Each row comes from the steps of one walk. Every step used is in the known rows, and no mark comes twice. Write the walk behind each row, first mark first.
Known rows
bufenu, dodi, kagi: [-1.061  3.100  0.303 -1.998  0.936 -1.332 -0.851  0.442  1.169  2.172
 -0.085  0.822 -0.133  1.743  0.930  0.140 -0.248 -1.918  2.014 -0.962
  0.961 -0.168 -0.308  0.777]
bife, mipe, dodi, bufenu: [-3.103 -0.665 -1.616 -2.274 -5.109 -1.197 -1.415  2.527  0.416  1.508
  1.588 -0.257  2.951 -0.031  4.008 -1.903  0.257  1.057  2.320  2.156
 -0.528 -3.645  1.533 -3.716]
lela, lereb, mipe, dodi: [-1.776 -1.334 -0.832 -0.111 -1.846 -0.318  1.631  1.062  3.187  0.600
  1.044 -1.031  0.850 -0.520  2.641 -1.832  0.732  0.737  2.965  1.470
  0.536  0.284  2.321 -2.022]
lela, lereb, dodi: [ 0.020 -1.095  1.594 -0.998  0.730  2.077  0.760  0.336  1.730  0.322
  1.412  1.018  3.265  0.016 -0.893 -2.647  1.654  0.669  1.128  0.294
  0.194  1.081 -1.926 -1.670]
ligab, dodi, mipe, lereb: [ 3.429  0.375 -2.554  0.228 -3.758 -4.188  0.484  1.452  1.996  2.071
 -3.560  0.109 -0.818  1.638  1.009  1.832 -0.620  0.458  3.720  2.003
 -1.385 -0.856  2.571  0.704]
kagi, bife, mipe, lereb, dodi, ligab: [-1.553 -2.075 -3.352 -0.161 -6.123 -3.340 -0.015  6.698  3.864  5.290
 -0.054  0.171  0.618  2.593  1.545 -1.492  4.788  1.891  5.017  2.369
 -0.035  1.274  3.561 -4.316]
ligab, dodi: [ 2.130  1.160  0.637 -0.201 -3.156  0.189 -0.783 -2.293 -0.488  0.226
 -1.225 -0.646 -0.542 -0.122  0.736  0.675 -1.153 -0.590  0.104  0.430
 -0.725  0.631 -0.139  0.213]
lela, lereb, kagi: [-2.047  1.309  0.765 -1.911  0.500  2.338  0.706 -1.524  2.268 -1.076
  2.007  2.387  2.409  1.494  2.462 -1.056  0.602  1.232  2.139 -0.701
 -1.291  0.127 -1.936  0.552]
ligab, dodi, mipe, lereb, lela: [ 2.384 -0.431 -0.574 -1.740 -1.137 -4.618 -1.956  1.181  1.218  2.137
 -3.356 -0.186  2.302  1.995  0.956  2.982 -0.672  0.747  5.291  2.462
 -2.743 -0.287  3.060 -0.492]
kagi, dodi: [-2.074 -0.822 -0.652  1.323 -0.415  0.476 -0.255  0.456  0.677  0.580
  1.435  0.099 -1.197  2.793  0.290 -2.555 -0.621 -1.455  0.083  0.393
  0.375  0.242  1.586  1.951]
lereb, dodi: [ 0.712 -1.915  1.312 -1.095  0.978  0.536  1.210  2.333 -0.678  1.112
 -0.578  0.484  1.763  0.426 -0.990 -1.143  1.432 -0.079  2.156  0.966
 -0.111  0.898  0.078 -1.478]
mipe, bife: [ 0.463  1.543 -0.325 -1.492  0.503 -3.423 -1.223  0.610 -0.396  1.519
  0.099 -0.836 -1.356  0.386  0.448  2.620  0.963 -0.708  0.425 -0.376
 -0.144 -0.917  2.444  0.014]
ligab, dodi, mipe, bife, kagi: [ 1.646  3.887 -0.467 -1.632 -2.785 -4.930 -1.534  1.895  3.645  0.551
 -3.833 -1.921 -1.944  1.535  0.354  2.341  1.458  0.572  4.717 -1.241
 -1.683 -3.461  3.314  3.292]
lela, lereb, kagi, dodi, mipe: [-4.176  1.001 -0.811 -0.402  0.557  1.005  1.066  0.957  4.523 -0.106
  1.721  2.601  0.326  4.979  2.711 -3.359  0.066  1.514  4.314 -0.419
 -1.861 -1.323  0.240  3.786]
ligab, dodi, bufenu: [ 2.085  0.125  0.239 -1.757 -2.533  0.842 -3.068 -2.051 -1.205  0.051
 -0.486  1.489  1.371 -1.267  0.243 -0.250 -2.757  1.742  0.265  1.010
 -0.622 -1.699 -1.493 -0.458]
lereb, kagi, bife, mipe: [-3.255  3.381  0.558 -1.593 -4.610 -0.646 -0.207  0.761  2.437  2.775
  0.710  0.501  0.393  2.516  4.921 -2.055  3.875  3.237  4.376 -2.126
 -2.908  1.083  1.859 -0.676]
lereb, kagi, bife: [-1.348  1.096  1.099 -0.884 -0.416 -0.348 -0.951 -0.785  1.523  2.869
 -0.618  1.316 -0.640  1.930  2.286 -0.822  2.080  2.654  4.049 -1.461
 -1.750  2.708  0.872  1.230]
dodi, kagi, bife, mipe, lereb: [-1.052  1.739 -1.461 -0.976 -5.295 -4.338 -0.689  1.963  5.126  4.033
  0.002 -0.057 -0.351  1.558  5.343 -1.433  4.071  2.553  4.910 -0.376
 -0.657  0.395  3.721  0.186]
ligab, dodi, kagi, bife, mipe: [-0.237  4.291  1.520 -1.400 -7.347 -1.567 -2.113 -1.957  3.963  2.755
 -0.576 -1.328 -1.797  0.500  5.754 -1.460  2.531  2.923  3.877 -1.392
 -1.721  0.420  1.452  1.377]
ligab, dodi, kagi, bife, mipe, lereb: [ 1.026  2.985 -0.814 -1.059 -8.535 -4.190 -1.484 -0.298  4.700  4.294
 -1.070 -0.708 -1.104  1.484  5.967 -0.766  2.964  2.000  5.236  0.108
 -1.443  0.910  3.593  0.545]
bife, kagi: [-0.849  0.627  0.099 -0.067 -0.645  0.119 -0.245  1.404  2.828 -1.686
 -0.886 -0.550  1.031  0.493 -0.794 -1.304  1.666 -0.146  1.983 -1.196
  0.017 -1.300  0.273  1.742]
bife, mipe, lereb, lela: [-1.563  0.139 -1.003 -2.458 -2.645 -3.343 -1.097  2.994  0.946  1.357
  1.011 -0.536  4.928  2.021  2.756  0.663  2.369 -0.063  3.280  1.568
 -2.224 -0.597  3.571 -3.920]
dodi, kagi, bife, mipe, lereb, lela: [-2.206  0.988  0.637 -2.924 -2.808 -4.861 -3.036  1.696  4.421  4.008
  0.260 -0.416  2.685  1.983  5.270 -0.254  3.975  2.752  6.673  0.338
 -2.064  0.766  4.143 -0.787]
lereb, lela: [-1.097 -0.861  1.999 -2.019  2.494 -0.444 -2.403 -0.245 -0.762 -0.156
  0.145 -0.256  3.061  0.388  0.120  1.066 -0.051  0.248  1.612  0.532
 -1.400  0.568  0.355 -1.126]
bufenu, dodi, kagi, bife: [-1.221  3.614  0.870 -0.931 -0.161 -2.463 -2.737 -0.779  2.987  5.285
 -0.594  0.308 -1.690  1.685  0.783 -1.085  1.376  0.312  2.908 -2.352
  0.779  2.464  0.461  1.298]
ligab, dodi, kagi: [ 1.719  1.349  1.635 -1.648 -2.125 -0.313 -0.978 -2.336  1.240 -0.278
 -1.405  0.128 -1.355 -0.106  3.531  1.034 -0.946  0.094  2.589  0.577
 -0.428 -0.634 -0.284  2.752]
lereb, dodi, kagi, bife: [ 0.212 -1.086  2.813 -1.500  0.691 -1.196 -0.768  1.038  2.667  3.761
 -1.333  0.713 -0.526  0.529  1.784 -1.931  3.085  2.785  5.593 -0.146
  0.139  2.340  0.530  1.616]

Write each row's walk
[-3.106 -0.099 -0.728  1.282 -1.007  0.507 -0.566  1.906  3.417 -1.187
  0.676 -0.518 -0.111  3.357 -0.584 -3.868  1.002 -1.630  1.978 -0.830
  0.433 -1.001  1.919  3.746]
bife, kagi, dodi
[-0.527  1.992 -0.261 -1.572 -0.152 -3.375 -1.450  2.105  2.454 -0.164
 -0.753 -1.425 -0.389  0.971 -0.496  1.328  2.622 -0.780  2.352 -1.645
 -0.048 -2.005  2.816  1.697]
mipe, bife, kagi
[-0.417 -1.033  2.486 -2.640  1.595  1.599  0.842  0.435  3.416 -0.177
  1.253  1.734  2.459  0.080  1.869 -2.451  1.735  1.250  3.663  0.444
  0.567 -0.098 -2.227  0.767]
lela, lereb, dodi, kagi
[-0.238 -0.628 -0.782 -3.029 -3.392 -2.847  2.401  5.483  2.572  2.135
 -0.078  1.042  2.789  2.039  4.641 -1.165  3.878  0.230  6.380  2.008
 -0.653 -1.375  3.128 -1.761]
bife, mipe, lereb, dodi, kagi
[-1.578 -1.612  0.316 -1.501 -0.594 -1.912  0.094  0.770  1.838  1.329
 -0.623 -0.688 -0.928  0.649  4.567  0.641  0.176 -0.933  4.470  2.435
  0.739 -1.215  1.672  1.327]
mipe, dodi, kagi
[-2.226 -0.233 -1.513  1.427  0.096 -1.243  0.436  2.600  2.249  0.973
 -0.334  0.168 -2.063  3.409  0.381 -2.217 -0.655  0.274  2.143  0.403
 -0.596 -1.540  2.206  3.246]
kagi, dodi, mipe
[-3.925  0.808 -3.172 -1.099 -4.909 -1.618  1.987  4.064  2.001  1.680
  2.128  1.596  1.692  6.412  5.397 -2.491  2.015 -1.283  4.851  1.234
 -2.275 -0.815  5.034 -0.239]
bife, mipe, lereb, kagi, dodi
[-3.934 -0.238 -3.644 -2.722 -4.399 -1.011 -0.280  4.203  1.242  1.514
  2.848  3.780  3.651  5.283  4.991 -3.471  0.337  0.978  4.840  1.952
 -1.987 -2.920  3.667 -0.902]
bife, mipe, lereb, kagi, dodi, bufenu
[-2.124 -1.900 -1.012 -0.355  0.067  1.222 -2.596  0.614 -0.167  0.374
  2.229  2.111  0.708  1.674 -0.131 -3.450 -2.334  0.834  0.058  1.083
  0.480 -1.932  0.270  1.266]
kagi, dodi, bufenu
[-3.868  2.520 -1.054 -1.868  1.060 -2.459 -0.185  1.665  4.074  1.504
  1.804  1.651 -1.062  5.469  3.122 -0.651  0.968  0.888  4.659 -0.653
 -2.111 -2.298  2.625  3.796]
lela, lereb, kagi, dodi, mipe, bife
[-1.241 -2.941 -1.046 -1.648 -1.059 -0.821 -2.157  1.011 -0.509  1.687
  0.274  0.690  1.857 -0.672  1.321 -0.564 -1.742  0.590  2.091  2.779
  0.555 -2.120  0.497 -1.995]
mipe, dodi, bufenu
[-0.959  3.206 -2.773 -0.911 -1.086 -5.649 -0.465  3.315  3.573  7.443
 -2.857  2.139 -0.171  5.276  0.615  0.159  2.143  1.064  6.961 -0.997
 -1.703  2.330  3.570 -0.297]
bufenu, dodi, mipe, lereb, kagi, bife
[-2.203 -1.114  0.091 -1.613 -0.890 -0.851  1.671  1.064  4.882  0.165
  0.780 -0.263  0.027 -0.291  5.524 -1.601  0.956  1.433  5.397  1.461
  0.841 -1.043  2.223  0.722]
lela, lereb, mipe, dodi, kagi
[-0.663  0.571 -0.175 -0.223 -0.343  1.159  1.513  0.380  3.005 -1.231
  1.540  0.484  1.064 -0.884  0.817 -2.290  0.798  2.492  1.049 -0.839
  0.171  0.212  0.459 -0.613]
lela, lereb, mipe
[-1.135  2.544 -0.471 -1.794 -0.387 -2.103  0.104  2.451  5.439 -1.436
  0.713 -0.957  0.704 -0.048  0.356 -0.978  3.397  1.715  3.342 -2.589
  0.025 -1.814  3.255  1.079]
lela, lereb, mipe, bife, kagi
[-1.562 -1.319  0.455 -0.603 -1.931 -3.549 -0.007  1.752  4.209  4.004
 -1.791 -1.392 -3.001  0.095  5.267 -1.315  2.160  2.774  7.428  0.656
  0.351  1.460  4.941  1.398]
lereb, mipe, dodi, kagi, bife
[-2.180  1.113 -2.826 -0.234 -0.915 -0.847 -1.342  2.863  0.851  2.188
  0.334  0.767 -0.911  2.389 -1.858  1.202 -0.764 -2.425 -0.202  0.713
  1.726  0.041 -0.694 -2.323]
bufenu, dodi, ligab
[-3.304 -0.169 -1.112 -1.234 -6.231 -2.212 -3.310  1.422  2.180  4.770
  1.125 -0.759  1.406 -0.101  3.701 -3.076  1.749  3.378  3.253  0.938
 -0.764 -1.065  2.228 -3.198]
kagi, bife, mipe, dodi, bufenu
[-2.885  1.791 -1.372 -1.958  1.301 -3.956  0.202  3.557  1.597  2.176
 -0.412  1.213 -2.533  5.817  3.101  0.892  0.749  0.224  5.755 -0.082
 -2.305 -2.417  4.812  3.873]
lereb, kagi, dodi, mipe, bife
[-4.380  1.556 -0.201 -1.544 -6.087 -2.055 -0.057  1.467  2.721  4.590
  0.163 -1.012  0.369  3.054  6.584 -1.687  3.912  1.511  6.361  0.117
 -2.517  1.175  3.697 -1.965]
lereb, kagi, bife, mipe, dodi
[-1.701  0.703 -0.375 -1.355 -3.790 -4.311 -3.093  1.696  2.814  4.463
  0.532 -1.090  3.456  1.945  2.546 -0.606  3.808  2.167  4.241  0.165
 -2.383  1.968  4.286 -3.345]
kagi, bife, mipe, lereb, lela
[-0.739  3.478 -1.589 -0.404  0.412 -2.627 -0.047  2.396  1.285  3.031
 -1.675  0.169 -0.376  2.409 -1.781  0.152 -0.248 -0.776  1.716 -1.128
 -0.199 -0.844  0.484 -0.382]
bufenu, dodi, mipe
[-4.774 -0.649 -2.810  0.757 -7.706 -2.682 -1.498  3.592  4.172  4.536
  0.573 -2.342 -2.083  1.838  4.123 -0.801  2.817  1.105  3.525  1.966
  0.164  0.012  3.068 -3.023]
kagi, bife, mipe, dodi, ligab
[-0.532  0.754  1.538 -0.398 -0.163 -1.527 -1.882 -1.307  3.397  2.695
 -0.681  0.168 -2.255 -0.005  2.529 -0.996  1.779  2.878  3.411 -1.217
  0.245  1.466  0.588  3.103]
dodi, kagi, bife
[-3.048  1.843 -1.150 -0.368 -0.755 -1.713 -0.170  2.947  6.063 -0.845
  2.232 -0.905 -0.473  2.708  0.573 -3.547  2.800  0.123  3.375 -2.196
  0.358 -1.618  4.784  2.897]
lela, lereb, mipe, bife, kagi, dodi
[-1.818 -2.447 -1.999 -0.246  1.410 -4.251 -1.348  3.895  2.290  2.336
 -0.646  0.521  1.810  4.841  0.599 -0.172 -0.351 -0.254  5.231  2.609
 -1.708 -0.524  4.690  1.193]
kagi, dodi, mipe, lereb, lela
[-5.295  1.155 -0.305 -3.251 -5.740  0.219 -2.676 -0.117  4.456  3.702
  3.087  1.647  3.892  1.472  6.116 -4.091  2.429  4.470  5.345  0.088
 -2.023 -0.901  0.239 -2.826]
lela, lereb, kagi, bife, mipe, dodi, bufenu
[ 0.516 -4.978 -3.162 -0.471 -1.003 -1.959  1.271  6.378  1.120  2.221
 -0.886  1.606  1.057  2.157 -0.738  1.114  1.242 -0.898  3.855  4.397
  1.344  0.192  1.844 -2.951]
mipe, lereb, dodi, ligab
[ 0.668 -2.961  0.915 -2.700  1.454  0.990 -1.163  2.455 -1.503  0.845
  0.155  2.605  3.751 -0.703 -1.402 -1.890 -0.266  2.183  2.257  1.588
  0.086 -1.276 -1.253 -2.361]
lereb, dodi, bufenu
